Known rows, with every step that occurs
N, G, H, A, P, S: [ -3 -11 -12 -35  43  16 -10  10  16  13  23 -12  14   0   0  -9   0   2
  -7  27  -1 -20  13   1  -2  -6  14]
P, N: [ -2 -12   1 -23  15  -9   0   1 -16 -14  -7  15 -10  -8  -8   9  19  -6
  -7  11   1 -17 -14 -10   4  18 -14]
A, P: [ 12 -13   4 -16  29   9  -2  22  -2 -16  15   0   2  11  13   5   4   7
   0   4   1 -10  -2   1   1   8  -6]
L, N: [ -7 -14   5 -16  21  -2   3   0 -17 -15   7   7 -20  -1   5  11   9  -1
  -1  12   0  -6  -6 -13  -3  17 -19]
A, H, G, P, N, S: [-10  13  11 -43  40  12 -31  -5 -22 -21  25  37  17 -21   4 -17  35  -3
  16  24   1 -18 -26 -14  11   8  -3]
L, P, N, A, H, G: [ -9  20  -8 -19  13   2 -21  17 -18  -9   6  39 -15  -6  10   6   4   1
  12  20  -6 -17 -22  -6   3  19  11]
G, H: [ -2  -7  -3  -7  11   6 -28   3   0  -8  15  -4   3  -8  22 -15   4  -3
  -6  10  -3  -8  12 -10 -15  12 -10]
A, N, G: [  4 -19  -1 -14  14  -3 -10  -7  -6   3  13   1  -4  23   1  -1  -2  10
 -10  -4 -18  18  -4  -4   3 -11   5]
A, N, S: [ -2  -7   7 -13   5  -2 -15  -4 -12 -13  -2  15   9  16  -2 -10  15   9
 -10  -9 -18  14 -14  -8  16   3 -29]
N, A, H, G, P: [ -8  12  13 -20  22   2 -36   6 -13  -9  34  15  -2   3  18 -13   6   2
  17  19  -2 -12  -2  -5  -5   1  15]
N, G, H: [  4 -14  -2  -8  17   8 -33   1   3   2  27 -10   3   0  24 -16   0   4
  -4  13  -1  -1  12 -12 -21  -1  10]
G, H, N: [ -5  -8  -8 -16  24  -7 -17   4  -9 -12  11   0  -3 -17  17 -14   9 -10
  -1   5  -8 -18   0 -22 -12  12 -12]
A, H: [ -2 -11   1 -11  11  20 -17  12  -5 -16   2   3   1   4  15  -4  15   4
   9  15  -2  -7   2  -7   9  21  -5]
A, P, N: [ 12 -14   1 -32  35   6   4  16 -12 -21   7  14  -4   0   3  17  12   0
   1   8   6 -21 -14  -2   7  14  -8]
N, A, H, S: [ -2 -21   3 -11  -5  13 -20  16   8 -15 -11  -7  -1  19  -6   4  10  12
  14  20   1 -18  -5 -16   2  23  -2]
H, P: [  4  -8   3 -18  19   3  -7  11   6  -1  17  -3  -1   3  -3   2   3  12
   4   7  -8  -7 -16 -11 -17   6  -6]
N, A, H, P: [  4  -4   9 -16   8  16 -25  19   1  -7  14   2  -9  18  12   3   0  15
  24  13  -2  -5 -10 -15  -8  14   0]
H, G, P: [ -9   7   9 -23  34 -11 -18  -1 -10  -1  37  10   5 -13   5 -13   9  -1
  -4  14  -8 -15  -9  -1 -14  -9   8]
L, N, S: [ -6  -7  15 -15  20   0  -9  -2 -20 -23   3  16  -8  -1   4   0  21   5
  -1   9   3  -2 -17 -18   6  17 -32]
N, G, P, S: [ -4 -22   8 -31  24   6 -19  -2  18  25  25 -17  11  -4 -13 -19   7  10
   0  21  -2 -27 -12  -8  -9 -20  21]
H, G, P, N, S: [ -9  13  13 -38  38 -14 -23  -9 -23 -15  24  34  12 -22  -7 -13  30  -5
  -3  15   0 -20 -30 -11   1  -2  -8]
N, L, H: [  5 -15   1  -2  14  17 -21  10  12   4  13   3  -2 -25  43 -10  14  -4
 -22  -3 -18  -3   1   4  -3   2  -8]
L, H: [  2  -4  -8   6   6   5  -8  10  -1   1   4   4  -3 -12  24  -9   4  -1
 -19   6 -12   3  -6  -2  -8   3  -8]
A, P, N, S: [ 12  -8   8 -31  33   7  -7  14 -14 -29   1  23   7   1   1   4  25   5
   1   6   9 -14 -24  -9  15  16 -21]
P, S: [ -9 -15   3 -15   7  -2  -2   3   9   7  -3 -11   3   1 -16 -11  13   4
  -7  16  -8 -25 -11 -10   4   6 -11]
G, H, N, S: [ -5  -2   1 -16  24  -5 -26   4 -10 -20   5  10   9 -16  16 -25  22  -5
  -2   3  -6 -14 -10 -27  -4  14 -26]
P, N, S: [ -1  -6   9 -21  14  -8 -11   1 -18 -21 -11  24   1  -6 -10  -1  31   1
  -6   8   4 -12 -23 -16  13  19 -26]
A, N: [ -3 -12  -2 -14   7  -3  -3  -5 -10  -6   2   7  -3  16   0   2   2   2
 -10  -5 -21  11  -5  -3   9   1 -15]

Rows
[  4   0   1 -35  25  13 -33  -3  -2 -14  18  16  12 -17   5 -12  18   3
   9  11   1 -13 -23 -26 -17  12 -23]
G, H, P, N, S
[  8 -16   2 -45  34  24 -33  -2  14  -5  32   5   3 -34  24  -1  16  -5
   4   4  -8 -24  -6 -15 -20  10 -11]
G, H, P, N, L
[  0 -19  -1 -16  29 -18  -1   7 -11  -1   7   1 -12   2   0  -2  12   2
  -3   5  -6 -11 -14 -18  -4   1  10]
H, N, G
[ -1  -7  10  -4  -2   9 -26  17  -7 -15  -2   6 -11  19  17  -1   7   6
  12  14   1  -5   4 -11   7  22  -4]
N, A, H
[ -9  -6  -8 -11  21   5  -7  11   5   8   3  14  -3 -32  27   0  18 -12
 -34   4 -18  -1  11  15  10   7  -9]
N, L, H, A
[  1 -15  -3 -12  11  14 -23  21  20   6   9   9   0 -20  27  -3   7   8
 -11  -2 -14 -18  -4   8  -1   8   0]
N, L, P
[ -1 -20   1 -35  43  13 -22   7  -4  -1  24   2   3  -9  12 -11  15   3
  20  15  -3 -18 -10 -16   2  -6  25]
A, H, N, G, P
[  3 -16   2 -25  26  14   3  17  13   0   9 -11  10   9  -5  -5   6   8
   1  14  -3 -28 -11  -4   5   3  -6]
A, P, S
[ -8  12   9  -6  12  -4 -24  11 -18 -16  17  16 -12  17  16  -7   7   1
  12  18  -6  -4  -2 -11   2  15   3]
N, A, H, G
[  3  -9  -3 -39  27  25 -11   8  -4 -15   9  13  -2  -6  -1  11  17   5
  22  17  -2 -17 -23 -17   0  20  -5]
A, H, P, N
[ 15 -26   9 -41  43  17  -7  16   0 -19  14  15  -1 -13  21  14  22  -4
  -3   0   0 -26  -7   2  14  13  -9]
A, P, N, L
[  7   2  -3 -14   9   0 -10  11  -4   4   9  17 -20  -8   9  11  -1   0
  -4   6  -8  -4 -28 -13 -19   4  -6]
L, H, P, N, A
[  4 -19   2 -22  22  -8  -7  -1 -13  -3   4   9 -12   0  -7   9  15   1
  -7  13   3 -11 -13 -12  -1   5   8]
P, N, G
[ -1 -20   4 -31  40 -13 -13   4  -6   4  25   0  -2 -11   2  -8  10   1
   2   9  -3 -18 -14 -14  -9 -15  21]
H, N, G, P
[  3 -24  10 -32  22   1 -13   2  -2 -12   2  15  -8 -22  11   8  31  -7
 -12   2  -4 -24  -8  -5  10  17 -14]
P, N, L
[  4 -15  -2 -19  20  14 -13   4   2  -2   6  17  -8 -37  32   2  24 -11
 -21   0 -14 -13 -11   0   3   9 -12]
P, N, L, H
[-11 -11  -5 -38  33  -9  -8  -9  -8  16  21  10   5   4 -12   3   1   1
 -16   6 -15  11   5  11  10 -21  15]
H, A, N, G, P
[ -6 -18  -4 -21   9  19 -17  16  34  21   3  -2   7 -23   9 -13  10   9
  -9   8 -18 -35 -14   4   4   4  -1]
N, L, P, S
[ -3  -3 -14  -4  20  -8   4  12  -9  -2   0   9 -10 -21  19  -8  11  -8
 -15   0 -18  -7 -18 -11  -5   6  -9]
L, H, N
[ -3 -13   5 -38  26  -3 -13  -3 -11  -5  12  14   0 -19  -7   4  18  -5
  -1  14   4 -26 -15  -6  -1   3  -2]
G, P, N
[  9 -17  -2 -39  34  26 -14   5  -1  -5  19   9  -5   1   0   9  12  11
  24  20   0 -10 -22 -19  -6   8  17]
A, H, P, N, G
[-10 -15   6 -31  17   5 -14   0  14  15  14 -12  13 -11 -15 -18  12   4
  -1  19  -5 -34 -12  -5  -3  -8  -1]
G, P, S
[ -4  -4   0 -10  11 -18 -24   8 -12 -11   6   3 -15  -3  18 -10   2  -8
   2   4  -5 -17   2 -23 -13  13 -11]
G, H, N, A
[ -9  -7  -5 -34  33   1  16  19   7   4  -1  -1   8   3 -19   4  12   1
 -10  21  -4 -26  -1   7  19   8  -7]
H, A, P, S
[  5 -12  11 -18  12   3  -6  21  10   0   6  -8  -4  23  -3  -2  -1  11
   4  11   1 -26  -9  -5   4   5  -6]
N, A, P, S
[ -2 -18  -2 -38  38  25 -19 -13  17  16  42 -18  -3  -7   2 -10  -7  11
  16  25  -6 -17 -14 -28 -32  -8   4]
L, N, G, H, P, S
[ -1  -8  14 -30  13 -14 -20   2 -14  -5   8  15 -12  -3  -5   8  10  -4
   1  12   9 -24 -13  -8  -2   3  -1]
G, P, N, A
